Each row was made from one small tree. The marks that hang from a mark follow it in brackets, in alphabetical order. Every link used is in the known rows. Write each row's tree.
Known rows
sezed[semem[mezir sodeb]]: [-25  -3  11 -28  16  20  11  -2  23 -27 -10  30 -19   5   5 -11  10   4
   4 -53  12]
tifofe[bota zanu]: [ 10  -8  -6 -13  -3 -29   7  12 -20 -13 -12 -38  16 -13  23  12 -12  -3
  -4   8  10]
bota[tifofe[zanu[semem[sodeb]]]]: [  0   2  -7 -15  13 -19   9  22 -25 -18 -12 -26  10 -24  45 -12  -3 -15
 -13 -15  12]
zanu[tifofe]: [  6  -5  -4   1   7 -14  -8   9  -9   5  -5 -20   9  -9  14   2  -2  -2
  -7   9   8]
sodeb[semem]: [  0  -4  -1   6   8  12   6  -3  13 -10 -10  16 -15  18  -5   8 -12  10
   6   1  22]
tifofe[bota zanu[semem[mezir sezed]]]: [ -1 -15  -3 -40  -5 -11  17  25 -30 -38   0 -29   2 -23  12  -4  -4 -16
 -20 -56  40]
zanu[semem[sodeb vigudo[nunab]] tifofe[bota]]: [-20  -4 -17 -42  -2  14  -8  14 -16  -6  20 -12   2 -22  13 -29   1 -26
 -16 -33  31]
nunab[vigudo]: [-15  -2   6  -5 -16  -4   9  -6  -1  14  16   3   0   7 -12   4  -7   0
   8  10  -6]
semem[mezir sodeb vigudo[nunab] zanu[tifofe]]: [-27 -24   2 -58   9   4   8  -1  -2 -13  30  35  16 -32  -9 -29  27 -19
 -10 -69   2]
zanu[semem[mezir sezed sodeb] tifofe]: [-20  -2  -9 -33  12  19  -2  30 -11 -36   5   8  -3 -17  20 -22   6 -17
 -22 -71  37]
semem[mezir sodeb]: [-18  -1   0 -23   2  19   4  10  12 -19   4  37   4  -7   5  -7   7  -3
  -2 -45   0]
mezir[semem[sezed sodeb vigudo zanu[tifofe]]]: [-21  -6 -10 -42  17  -1  -5   6 -20 -64  24  17  -3 -17   2 -30   9 -35
 -16 -71  13]
semem[sodeb vigudo zanu]: [-23   0   2 -32  18  -3   9   0  -5 -34  15  32   9 -10 -10 -22  24 -21
   3 -50  -7]
bota[tifofe[zanu[semem[mezir vigudo]]]]: [  7 -22  23 -41   0 -23  14  16 -34 -12   5 -10  -1 -40  -9  -6  12 -26
 -10 -37  11]
tifofe[bota zanu[semem[sodeb]]]: [ -5   5 -22 -23   2 -19  11  26 -23 -32 -10 -36  10 -13  41 -12  -7 -12
 -11 -23  30]
mezir[semem[sezed sodeb vigudo zanu]]: [-27  -1  -8 -43  10  14   2  -3 -10 -68  28  38 -12  -8 -13 -31  11 -33
  -8 -80   6]
sodeb[semem[sezed vigudo[nunab] zanu[tifofe]]]: [-16 -25   5 -36  24  15   6 -11  -3 -22  19  24  -8  -5 -20 -16   5 -18
  -9 -47  26]
bota[tifofe[zanu[semem[mezir sezed sodeb]]]]: [-10  -7   3 -39  15   3  11  28 -24 -41  -4  -2   4 -31  33 -12   1 -25
 -22 -67  19]
semem[vigudo zanu]: [ -8 -10  10 -26  12 -19  13  -7 -13 -18  17  12   5 -13 -26 -13  24 -18
   2 -31  -5]
zanu[semem[sezed sodeb vigudo] tifofe]: [-23  10  -6 -29  19  22 -15  26 -19 -41  11  10 -10 -12   5 -28   5 -34
 -16 -60  28]
semem[sezed sodeb vigudo[nunab] zanu]: [-38  -4  -1 -48  15  32   4 -10   2 -33  32  47   2 -12 -11 -34  19 -29
  -8 -76  -5]

Which tree is each row?
[-19   9 -16 -18  -1  34  -9   5   3 -50  10  25 -15   6  13 -18 -12 -14
 -10 -50  11]
mezir[semem[sezed sodeb]]
[-27  14   5 -26  17  40 -17   9   3 -42  11  46 -10   1 -10 -14   4 -29
  -1 -58  -2]
semem[sezed sodeb vigudo]
[-35   1  12 -35  12  42  -5 -19  24 -10  10  37 -30   5 -11 -27  10  -9
   8 -42   1]
sezed[semem[sodeb vigudo[nunab]]]
[-29   4  -7 -34  -6  36  -3   2   1  -6  26  28 -14  -9  -9 -41  12 -19
  -6 -46  13]
zanu[semem[sodeb vigudo[nunab]]]
[-27 -19  16 -53  34 -13  15  -1   0 -40   3  23  -6 -18  -7 -22  31 -17
  -1 -74  15]
sezed[semem[mezir sodeb vigudo zanu[tifofe]]]
[-25 -14   2 -54 -12  20   9  12  -8 -18  21  28  -5 -26  -7 -36  17 -16
  -9 -71  19]
tifofe[zanu[semem[mezir sodeb vigudo[nunab]]]]
[-17  -4 -12 -46   4   4  13  32 -22 -54  -2 -11   5 -20  29 -13  -4 -22
 -19 -75  39]
tifofe[bota zanu[semem[mezir sezed sodeb]]]
[ -4 -27  -3 -44  16 -27  17  11 -25 -34   8 -22  23 -29  11   1   7 -18
 -21 -53  25]
semem[mezir sezed zanu[tifofe[bota]]]
[  9  -6 -13 -17  -6 -32  15  20 -32 -16  -8 -55   8 -17  26  -4  -7  -8
 -11  -5  33]
tifofe[bota zanu[semem]]
[ -3 -29 -13 -50 -13 -23   8 -12 -26 -14  34 -23   5 -30  -7 -23   3 -22
 -16 -22  18]
mezir[semem[vigudo[nunab] zanu[tifofe[bota]]]]
[-30  -1  12 -37  34  -2  15 -14   7 -40   3  25 -14   0  -8 -26  27 -16
   9 -58   3]
sezed[semem[sodeb vigudo zanu]]
[-17 -18   0 -58  16 -21  11  15 -20 -37  14   8  25 -34   1 -10  20 -27
 -10 -62  13]
semem[mezir sodeb vigudo zanu[tifofe[bota]]]
[-28 -13   7 -40  27  -5  29 -10  15 -37  -2  24  -6  -5   5 -20  25   1
   2 -69  11]
sezed[semem[mezir sodeb zanu]]
[-10 -26  12 -49 -20   4  14   5 -16  -3  23  10 -10 -27 -24 -25  17 -13
  -9 -53  18]
tifofe[zanu[semem[mezir vigudo[nunab]]]]
[  0 -21  22 -48   7  -5   9  19 -37 -30   7  -2  -6 -37  -9  -8   9 -34
 -17 -60  17]
bota[tifofe[zanu[semem[mezir sezed vigudo]]]]
[-18  -4 -17 -42  10  11   1  33 -20 -41   3 -13   5 -21  28 -15  -5 -23
 -26 -68  46]
zanu[semem[mezir sezed sodeb] tifofe[bota]]
[-12 -41  12 -47  10   0  19 -11   3  -7  22  32  -2 -16 -31 -14  15  -5
  -4 -49  24]
sodeb[semem[mezir vigudo[nunab] zanu[tifofe]]]
[-24 -17  11 -50 -13  44   3   0  -6 -12  36  36 -23 -17 -38 -30  16 -23
 -16 -78  22]
zanu[semem[mezir sezed vigudo[nunab]]]
[ -2 -16   6 -25  18 -33   5   1 -22 -15  12  -8  13 -22 -12 -12  21 -21
  -4 -22   2]
semem[vigudo zanu[tifofe]]
[-24   2   2 -28  10  36  -2  11  10 -39   5  43  -2  -4   5  -9   2 -12
  -9 -71   5]
semem[mezir sezed sodeb]
[ -8 -15  10 -20  19  -6  19 -10   0 -29   7  28  -8   4 -32  -5  12  -8
   9 -30  15]
sodeb[semem[vigudo zanu]]
[-21  12  -4 -24   4  18  -3  15  -7 -25  13  21 -13  -6  -7 -27  13 -23
  -2 -45  16]
zanu[semem[sodeb vigudo]]
[  7 -20 -13 -17  23 -36  20   4 -14 -22  -9 -31  15  -4  19   9  -8   0
  -6   0  37]
sodeb[semem[zanu[tifofe[bota]]]]
[ 10 -11  14 -25   6 -26   8  14 -38  -8  -1 -26  -1 -31   4  -7   5 -27
  -9  -9   8]
bota[tifofe[zanu[semem[vigudo]]]]
[ -4 -16  -5 -12  33 -10  12   2  -8 -36  -5  -2   0   3  10   0  -3  -6
 -10 -33  33]
sodeb[semem[sezed zanu[tifofe]]]
[ -9 -17   7 -26  34  -3   5   1 -12 -42   6  17  -6  -2 -18  -4   5 -20
  -5 -46  26]
sodeb[semem[sezed vigudo zanu[tifofe]]]
[-19  -8  -3 -23  40 -25  14  -3   1 -30 -12 -14   1  -5  30 -19  16  -3
  -3 -34  16]
sezed[semem[sodeb zanu[tifofe]]]
[-12  -6 -28 -38  14 -15   6  11 -24 -61  10 -22  12 -18  36 -18  -7 -25
 -23 -50  27]
mezir[semem[sezed sodeb zanu[tifofe[bota]]]]
